Known rows, with every way that one mark hangs from another
K_953{K_180}: [ 1.35 -0.43 -0.94 -0.27  2.04  0.66 -0.50  1.12 -0.31 -1.99  0.76 -0.25
 -0.22  0.43  1.33  0.51 -0.15  0.16 -0.43  0.01 -0.05  0.73  0.54  1.70
  0.56  0.94  1.92  1.56  0.58]
K_914{K_180{K_953} K_229{K_375{K_324}} K_952{K_797{K_235}}}: [ 0.94  0.84 -1.73  0.30  2.50 -1.07  1.69  4.92 -0.79 -1.70  0.13 -0.22
  1.40 -0.39  1.45  0.68  0.16 -0.87 -0.58 -0.35  0.82  1.56  1.70  1.63
  1.87  3.03  1.87 -1.63 -0.52]
K_78{K_914}: [ 1.30  0.41 -0.89  0.03  2.16  0.49  0.00  1.26 -0.41 -2.47  0.82 -0.66
 -0.19  0.50  1.05  0.36 -0.41 -0.31 -0.53  0.17 -0.55  0.83  1.00  1.94
  0.91  1.15  1.88  0.34  0.39]
K_914{K_952{K_797{K_180}}}: [ 0.91  0.29 -2.15 -0.15  1.56  0.17  0.85  1.95 -1.34 -1.46  0.61  0.13
  0.12  0.09  1.88  0.99 -0.60 -0.42 -1.04 -0.94 -0.77  0.10  1.57  1.53
  1.50  1.75  1.48 -0.69  0.17]
K_952{K_797{K_229{K_375{K_324} K_914{K_180}} K_235{K_590}}}: [ 2.14  0.84 -1.24 -1.20  2.41  0.00  1.84  4.09 -1.12 -1.57  0.81 -1.64
  0.83 -0.12  1.26  1.41  2.11 -0.55 -0.34  0.55  1.25  1.04  1.13  2.38
  2.16  1.22  1.48 -0.93 -0.35]
K_605{K_229}: [ 0.04 -0.37 -1.29 -0.69  2.16  0.12  0.60  2.76 -0.55 -2.11  1.54 -0.34
 -0.48  0.45  0.88  0.66 -0.40  0.14 -0.70  0.39 -0.33  0.68  1.14  1.89
  0.76  1.22  0.99  0.85  0.03]
K_797{K_229{K_375{K_324} K_914{K_180}} K_235{K_590} K_952}: [ 2.57  0.52 -1.00 -0.93  2.45 -0.46  0.85  4.23 -1.44 -1.30  1.04 -1.28
  1.31 -0.06  1.03  2.38  2.18 -1.12 -0.39  0.90 -0.18  1.60  0.60  2.29
  0.85  1.20  1.65 -1.76 -0.66]
K_952{K_797{K_229{K_375{K_324}} K_235} K_914{K_180{K_953}}}: [ 1.17  1.22 -1.61 -0.69  1.54 -0.15  1.32  4.15 -1.03 -1.80  0.51 -1.84
  0.89  0.09  1.54  0.99  1.10 -0.75 -0.26  0.05  1.91  1.75  1.33  2.43
  2.42  1.93  1.79 -0.84 -0.86]
K_78{K_914{K_180{K_953} K_229{K_375{K_324}} K_952}}: [ 1.59  0.93 -1.36  0.50  2.90 -1.19 -0.56  4.83  0.01 -2.77  0.41 -0.41
  1.49 -0.06  1.42  0.19  0.13 -0.89 -0.38 -0.31 -0.59  1.47  1.60  1.59
  1.23  3.30  2.60 -1.38  0.05]
K_952{K_797{K_229{K_375} K_235{K_590}} K_914{K_180{K_953}}}: [ 2.26  0.40 -1.47 -1.05  1.90 -0.41  0.63  3.28 -1.35 -1.35  0.59 -1.41
  0.84 -0.45  1.78  1.31  1.26 -0.69  0.04  0.36  2.45  1.02  1.08  2.14
  2.49  1.57  2.00 -0.41 -0.64]
K_797{K_229{K_914}}: [ 0.87  0.26 -1.11 -0.46  2.34  0.22  1.18  2.28 -0.96 -1.52  1.71 -1.07
 -0.02  0.47  0.80  1.04  0.79 -0.42 -0.64  0.31 -0.07  0.77  1.13  1.94
  0.42  0.53  0.81  0.19  0.13]
K_78{K_914{K_180 K_952}}: [ 2.01  0.58 -1.10  0.22  2.46 -0.05 -0.77  1.11 -0.20 -2.23  0.78  0.09
 -0.04  0.05  0.87  0.65 -1.06 -0.60 -0.30 -0.19 -1.44  0.54  1.29  1.74
  0.92  1.57  2.48 -0.82  0.63]
K_229{K_375{K_324} K_914{K_180{K_953}}}: [ 1.44  0.00 -0.95 -0.07  1.91 -0.08  0.53  3.74  0.19 -2.30  0.35 -1.53
  0.41 -0.13  0.29 -0.09  1.20  0.15 -0.77  0.13  1.70  1.05  0.61  2.62
  1.27  2.63  2.29  0.49 -0.12]
K_952{K_797 K_914{K_229}}: [ 0.44  0.63 -1.73 -0.35  1.79  0.34  1.11  2.75 -0.99 -1.61  1.20 -1.03
  0.02  0.41  1.95  0.39  0.12 -0.70 -0.58 -0.06  0.04  0.78  1.32  1.44
  1.88  1.32  1.15 -0.59  0.24]
K_952{K_797{K_235} K_914{K_180{K_953} K_229{K_375}}}: [ 1.12  0.85 -1.57 -0.31  1.69 -0.58  0.91  3.16 -0.87 -1.47  0.65 -1.40
  0.96 -0.43  1.45  0.64  0.51 -0.67 -0.08  0.00  2.07  1.65  1.38  2.18
  2.53  1.97  1.78 -0.63 -0.53]
K_968{K_229{K_375{K_324}}}: [ 0.67 -0.64 -1.65 -0.72  1.96 -0.07  0.79  5.01 -0.18 -2.72  1.18 -0.48
  0.37  0.21  1.47  0.62  1.00  0.18 -0.92  0.30 -0.46  0.81  1.37  2.19
  0.80  1.30  0.87  0.39  0.03]
K_78{K_914{K_180{K_953} K_952{K_797}}}: [ 1.66  0.97 -1.26  0.21  1.95 -0.04  0.49  1.90 -0.61 -2.26 -0.02 -0.36
 -0.20  0.05  1.27  0.01 -1.36 -0.46 -0.48 -0.52  0.27  0.43  1.39  1.46
  1.80  3.10  2.85 -0.79  0.14]
K_797{K_229}: [ 0.56 -0.21 -1.45 -0.42  2.43  0.07  0.60  2.48 -1.05 -1.66  1.63  0.17
 -0.19  0.50  1.09  1.44  0.20 -0.51 -0.58  0.27 -0.26  0.62  1.49  1.62
  0.49  0.69  0.88  0.47  0.20]
K_590{K_235}: [ 1.20 -0.50 -0.93  0.26  2.05  0.61  0.87  0.43 -0.69 -1.76  0.28 -0.36
 -0.41  0.25  0.57  1.09 -0.02  0.21 -0.52  0.47  0.20  1.32  1.22  1.66
  0.53  0.78  1.61  0.94  0.36]
K_968{K_229{K_375}}: [ 0.70 -0.99 -1.72 -0.83  1.89 -0.26  0.77  3.88 -0.38 -2.36  1.45 -0.19
  0.06 -0.14  1.38  0.77  0.66  0.26 -0.62  0.11 -0.23  0.43  1.55  2.21
  0.70  0.72  0.64  0.79  0.11]
K_968{K_229{K_375{K_324} K_914{K_952{K_797{K_180}}}}}: [ 1.16  0.73 -2.16 -0.82  1.23 -0.28  1.81  5.12 -0.92 -2.17  0.87 -1.66
  1.06  0.09  2.18  0.67  1.33 -0.09 -1.34 -0.85 -0.99  0.62  1.61  2.23
  1.62  1.89  0.87 -1.31 -0.28]
K_324{K_375}: [ 1.12 -0.63 -1.17 -0.33  2.07  0.45  0.62  2.93 -0.82 -2.08  0.82  0.49
  0.23  0.04  1.67  0.88  0.57 -0.43 -0.51 -0.22 -0.21  0.78  1.14  1.85
  0.84  0.72  1.32  1.12  0.21]
K_78{K_914{K_180{K_953} K_229{K_375} K_952{K_797}}}: [ 1.18  0.94 -1.70  0.18  2.56 -1.00  0.77  4.16 -0.46 -2.33  0.35 -0.25
  0.79 -0.21  1.82 -0.03 -0.38 -0.70 -0.20 -0.79  0.07  0.63  2.01  1.42
  1.99  3.13  2.18 -1.36  0.07]
K_968{K_229{K_914{K_952{K_797}}}}: [ 1.03  0.42 -1.62 -0.60  1.62  0.13  2.44  3.20 -1.11 -1.77  1.07 -1.12
 -0.14  0.22  1.57  0.50 -0.08 -0.17 -1.11 -0.34 -0.88  0.11  1.38  1.63
  0.86  1.33  0.89 -0.98  0.16]
K_968{K_229{K_914{K_180 K_952{K_797{K_235}}}}}: [ 1.74  0.95 -1.21 -0.58  1.58 -0.07  1.79  1.90 -1.16 -1.37  1.15 -1.19
  0.17 -0.28  0.95  1.33 -0.32 -0.29 -0.73  0.14 -0.28  0.99  1.48  2.02
  1.42  0.99  1.25 -1.29  0.06]

Rows
[ 1.45  0.34 -1.35 -0.19  1.32  0.12 -0.03  0.84 -1.80 -0.95  0.90 -0.33
  0.82  0.13  1.03  2.59 -0.22 -0.84 -0.83  0.18 -0.70  1.80  0.71  2.18
  0.84  1.04  1.50 -0.55 -0.63] => K_797{K_180 K_235 K_952}
[ 0.81  0.79 -2.50 -0.58  1.88 -0.64  1.92  3.30 -1.93 -1.14  1.04 -0.13
  1.25 -0.08  2.19  2.03  0.60 -0.90 -0.57 -0.99 -0.61  0.78  2.11  2.06
  1.60  0.75  0.54 -1.46 -0.70] => K_914{K_952{K_797{K_180 K_229{K_375} K_235}}}
[ 2.63  0.07 -1.15 -0.35  2.22 -1.12 -0.71  3.47 -1.21 -1.10  0.69 -0.99
  1.77 -0.54  1.39  1.75  1.04 -1.25 -0.05  0.69  0.86  1.83  0.42  1.90
  1.37  2.08  2.44 -1.35 -0.69] => K_797{K_235{K_590} K_952{K_914{K_180{K_953} K_229{K_375}}}}
[ 2.32  0.69 -0.92 -0.28  2.04 -0.27 -0.28  2.02 -1.19 -1.25  0.66 -1.35
  0.93 -0.41  1.39  1.02  0.18 -0.85 -0.22  0.79  2.19  1.49  0.80  1.58
  2.57  2.21  2.47 -0.46 -0.01] => K_952{K_797{K_235{K_590}} K_914{K_180{K_953} K_229}}
[ 1.37  1.26 -1.38 -0.33  1.45 -0.71  1.18  4.28 -1.87 -1.27  0.78 -2.06
  2.08  0.22  1.36  2.24  1.89 -1.10 -1.05 -0.06  0.45  2.49  0.73  2.64
  0.80  2.10  1.39 -1.20 -1.60] => K_797{K_180{K_953} K_229{K_375{K_324} K_914} K_235 K_952}
[ 0.99  0.13 -1.68 -0.56  1.73 -0.20 -0.29  2.31 -1.97 -1.23  1.74  0.14
  0.50  0.53  1.64  2.75  0.31 -0.99 -0.84 -0.12 -1.32  1.18  1.41  1.67
  0.58  1.21  0.99 -0.59 -0.38] => K_797{K_180 K_229 K_952}
[ 1.80  0.92 -1.07 -0.25  1.45 -0.39  1.68  2.23 -1.13 -1.48  0.72 -1.53
  0.38 -0.39  0.84  0.95 -0.57 -0.15 -0.79  0.12  0.97  1.23  1.26  1.90
  1.46  2.12  1.71 -0.86 -0.32] => K_968{K_229{K_914{K_180{K_953} K_952{K_797{K_235}}}}}
[ 1.53  2.11 -1.66 -0.24  1.90 -0.09  0.84  1.47 -2.00 -1.56  0.96 -0.82
  1.12  0.41  2.13  2.01 -0.34 -1.19 -0.48 -0.65 -1.25  1.40  1.92  1.77
  1.78  1.08  1.29 -1.89 -0.42] => K_78{K_914{K_952{K_797{K_180 K_229 K_235}}}}
[ 0.69  0.33 -2.04  0.19  2.50 -1.01  1.23  5.70 -0.47 -2.06  0.31  0.15
  0.91 -0.21  1.76  0.15  0.19 -0.63 -0.68 -0.64  0.49  0.71  1.84  1.30
  1.82  3.56  1.96 -1.27 -0.09] => K_914{K_180{K_953} K_229{K_375{K_324}} K_952{K_797}}
[ 1.29  1.30 -1.99 -0.55  2.49 -0.32  1.33  4.80 -0.68 -2.59  0.68 -0.42
  0.47  0.43  2.06  0.69  0.54 -0.88 -0.24 -0.71 -1.30  0.53  2.09  1.65
  1.88  2.06  1.68 -2.04 -0.02] => K_78{K_914{K_180 K_952{K_797{K_229{K_375{K_324}}}}}}
[ 1.51  1.13 -1.47  0.08  1.79 -0.32  2.50  3.91 -0.64 -1.70 -0.35 -1.58
  0.97 -0.31  0.84  0.16  0.59 -0.44 -0.80 -0.43  1.29  1.24  0.90  2.41
  1.73  2.76  2.22 -1.37 -0.69] => K_229{K_375{K_324} K_914{K_180{K_953} K_952{K_797{K_235}}}}
[ 1.05  1.57 -2.27 -0.47  2.02 -0.29  1.07  4.74 -1.21 -2.50  0.71 -0.85
  1.25  0.61  2.79  1.02  0.87 -0.93 -0.70 -1.21 -1.62  0.73  2.10  1.83
  1.85  1.96  1.39 -1.97 -0.37] => K_78{K_914{K_952{K_797{K_180 K_229{K_375{K_324}}}}}}
[ 1.02  1.54 -2.03  0.34  2.02 -0.89  0.55  5.21 -0.86 -2.58  0.16 -1.06
  1.88  0.24  2.57  0.14  0.40 -0.81 -0.83 -1.15 -0.42  1.26  1.82  1.57
  2.14  3.60  1.98 -1.66 -0.42] => K_78{K_914{K_229{K_375{K_324}} K_952{K_797{K_180{K_953}}}}}
[ 1.59  0.57 -1.31 -0.09  1.83 -1.00 -0.05  3.23 -1.15 -1.18  0.84 -1.07
  1.41 -0.27  1.18  1.61  0.55 -1.24 -0.14  0.24  0.62  2.21  0.83  2.11
  1.28  2.00  2.03 -1.36 -0.86] => K_797{K_235 K_952{K_914{K_180{K_953} K_229{K_375}}}}
[ 1.13  1.24 -1.81 -0.96  1.68  0.15  1.45  3.76 -1.05 -1.74  0.88 -1.58
  0.66  0.21  1.70  1.31  1.33 -0.89 -0.17  0.09  0.69  1.48  1.49  2.45
  2.39  0.92  1.27 -1.22 -0.52] => K_952{K_797{K_229{K_375{K_324}} K_235} K_914{K_180}}
[ 0.91  1.11 -1.92  0.14  2.10 -0.47  0.91  2.10 -1.75 -1.01  1.12 -0.09
  1.21  0.00  1.91  1.82 -0.48 -1.04 -0.77 -0.54 -0.79  1.38  1.88  1.43
  1.68  1.36  1.03 -1.53 -0.04] => K_914{K_229 K_952{K_797{K_180 K_235}}}
[ 0.72  0.54 -2.02  0.36  1.95 -0.75  0.43  3.17 -1.48 -1.36  0.73  0.00
  1.02 -0.02  1.97  0.84 -0.68 -0.72 -1.04 -0.86  0.17  0.81  1.79  1.07
  1.61  2.96  1.64 -0.76 -0.09] => K_914{K_229 K_952{K_797{K_180{K_953}}}}
[ 1.14  0.00 -1.79 -0.14  2.05  0.15  1.04  1.98 -0.76 -1.56  0.62  0.67
 -0.61 -0.09  1.18  0.66 -1.02 -0.38 -0.60 -0.44 -0.52 -0.13  1.60  1.39
  1.50  1.76  1.89 -0.75  0.61] => K_914{K_180 K_952{K_797}}
[ 1.18  0.91 -1.87 -0.14  2.68 -0.74  0.89  3.73 -0.46 -2.29  0.89  0.02
  0.52 -0.10  1.96  0.35 -0.21 -0.80 -0.04 -0.78 -1.19  0.36  2.12  1.46
  2.01  2.05  1.71 -1.80  0.39] => K_78{K_914{K_180 K_229{K_375} K_952{K_797}}}
[ 0.83  1.22 -1.65  0.19  2.52 -0.21  1.35  2.95 -0.97 -2.15  0.76 -0.22
  0.35  0.50  2.07  0.27 -0.80 -0.97 -0.49 -0.54 -1.62  0.62  1.83  1.02
  1.39  1.99  1.55 -1.73  0.37] => K_78{K_914{K_229 K_952{K_797}}}
[ 1.56  0.74 -0.57  0.34  2.53 -0.51 -1.41  1.87 -0.25 -2.41  1.11 -0.47
  0.40  0.06  0.77  0.54 -0.63 -0.45 -0.18  0.45  0.68  1.47  1.43  1.52
  1.52  2.63  2.46  0.27  0.45] => K_78{K_914{K_180{K_953} K_229}}
[ 1.18  0.39 -2.24 -0.88  1.21 -0.42  1.73  3.94 -1.12 -1.84  1.14 -1.34
  0.73 -0.18  2.09  0.79  0.92 -0.01 -1.04 -1.03 -0.79  0.17  1.77  2.20
  1.56  1.27  0.68 -0.99 -0.24] => K_968{K_229{K_375 K_914{K_952{K_797{K_180}}}}}
[ 0.64  0.21 -1.24 -1.00  2.08 -0.12  0.77  4.49  0.21 -2.53  1.35 -1.67
  0.17  0.13  0.41  0.17  1.24  0.18 -0.56  0.28  0.07  1.02  0.95  2.73
  1.34  1.78  1.37  0.09 -0.15] => K_605{K_229{K_375{K_324} K_914{K_180}}}
[ 1.99  0.68 -1.69 -0.58  1.69 -0.62  0.01  3.34 -1.49 -1.30  0.56 -1.81
  2.00 -0.44  2.34  1.15  1.40 -0.80 -0.45 -0.11  2.02  1.50  1.04  2.08
  2.76  1.99  1.85 -0.45 -0.74] => K_952{K_797{K_180{K_953} K_235{K_590}} K_914{K_229{K_375}}}
[ 1.37  0.29 -0.93 -0.56  2.33  0.05  0.20  1.68 -0.70 -1.54  1.95 -0.80
 -0.26  0.17  0.39  1.46  0.56 -0.32 -0.38  0.40  0.26  0.80  1.30  2.03
  0.90  0.65  1.27  0.16  0.45] => K_797{K_229{K_914{K_180}}}
[ 0.59  0.61 -2.51 -0.27  1.83 -0.74  1.42  5.56 -1.46 -1.91  0.39 -0.40
  1.29  0.26  2.42  1.01  0.85 -0.68 -1.04 -1.13  0.26  0.73  1.91  1.65
  1.65  2.93  1.39 -1.03 -0.74] => K_914{K_952{K_797{K_180{K_953} K_229{K_375{K_324}}}}}
[ 1.42  0.59 -1.21 -0.26  1.34  0.42  0.84  1.22 -1.50 -1.05  0.71 -1.18
  0.48  0.32  1.10  1.69 -0.10 -1.22 -0.58  0.43 -0.78  1.75  0.21  2.17
  0.62  0.62  1.67 -1.24 -0.62] => K_797{K_235 K_952{K_914}}
[ 1.39  0.29 -1.15 -0.21  2.24 -0.16 -1.27  1.78 -0.39 -1.69  1.73 -0.59
  0.23 -0.01  0.99  0.92 -0.03 -0.69 -0.12  0.41 -0.18  1.13  1.28  1.64
  1.44  1.03  1.79 -0.27  0.70] => K_952{K_914{K_180 K_229}}
[ 0.72  0.47 -1.66 -0.48  2.20 -0.40  1.95  4.74 -1.57 -1.50  0.90 -0.38
  1.11  0.52  1.51  2.24  1.26 -1.20 -0.63  0.34 -0.99  1.85  1.10  2.11
  0.36  1.10  0.82 -1.52 -1.07] => K_797{K_229{K_375{K_324}} K_235 K_952}
[ 2.55  0.67 -1.48 -0.56  2.34 -0.04  1.96  3.80 -0.75 -1.57 -0.04 -1.27
  1.00 -0.50  1.22  0.66  1.29 -0.54 -0.64  0.09  0.35  0.60  0.67  2.22
  1.85  1.78  2.18 -1.82 -0.10] => K_229{K_375{K_324} K_914{K_180 K_952{K_797{K_235{K_590}}}}}
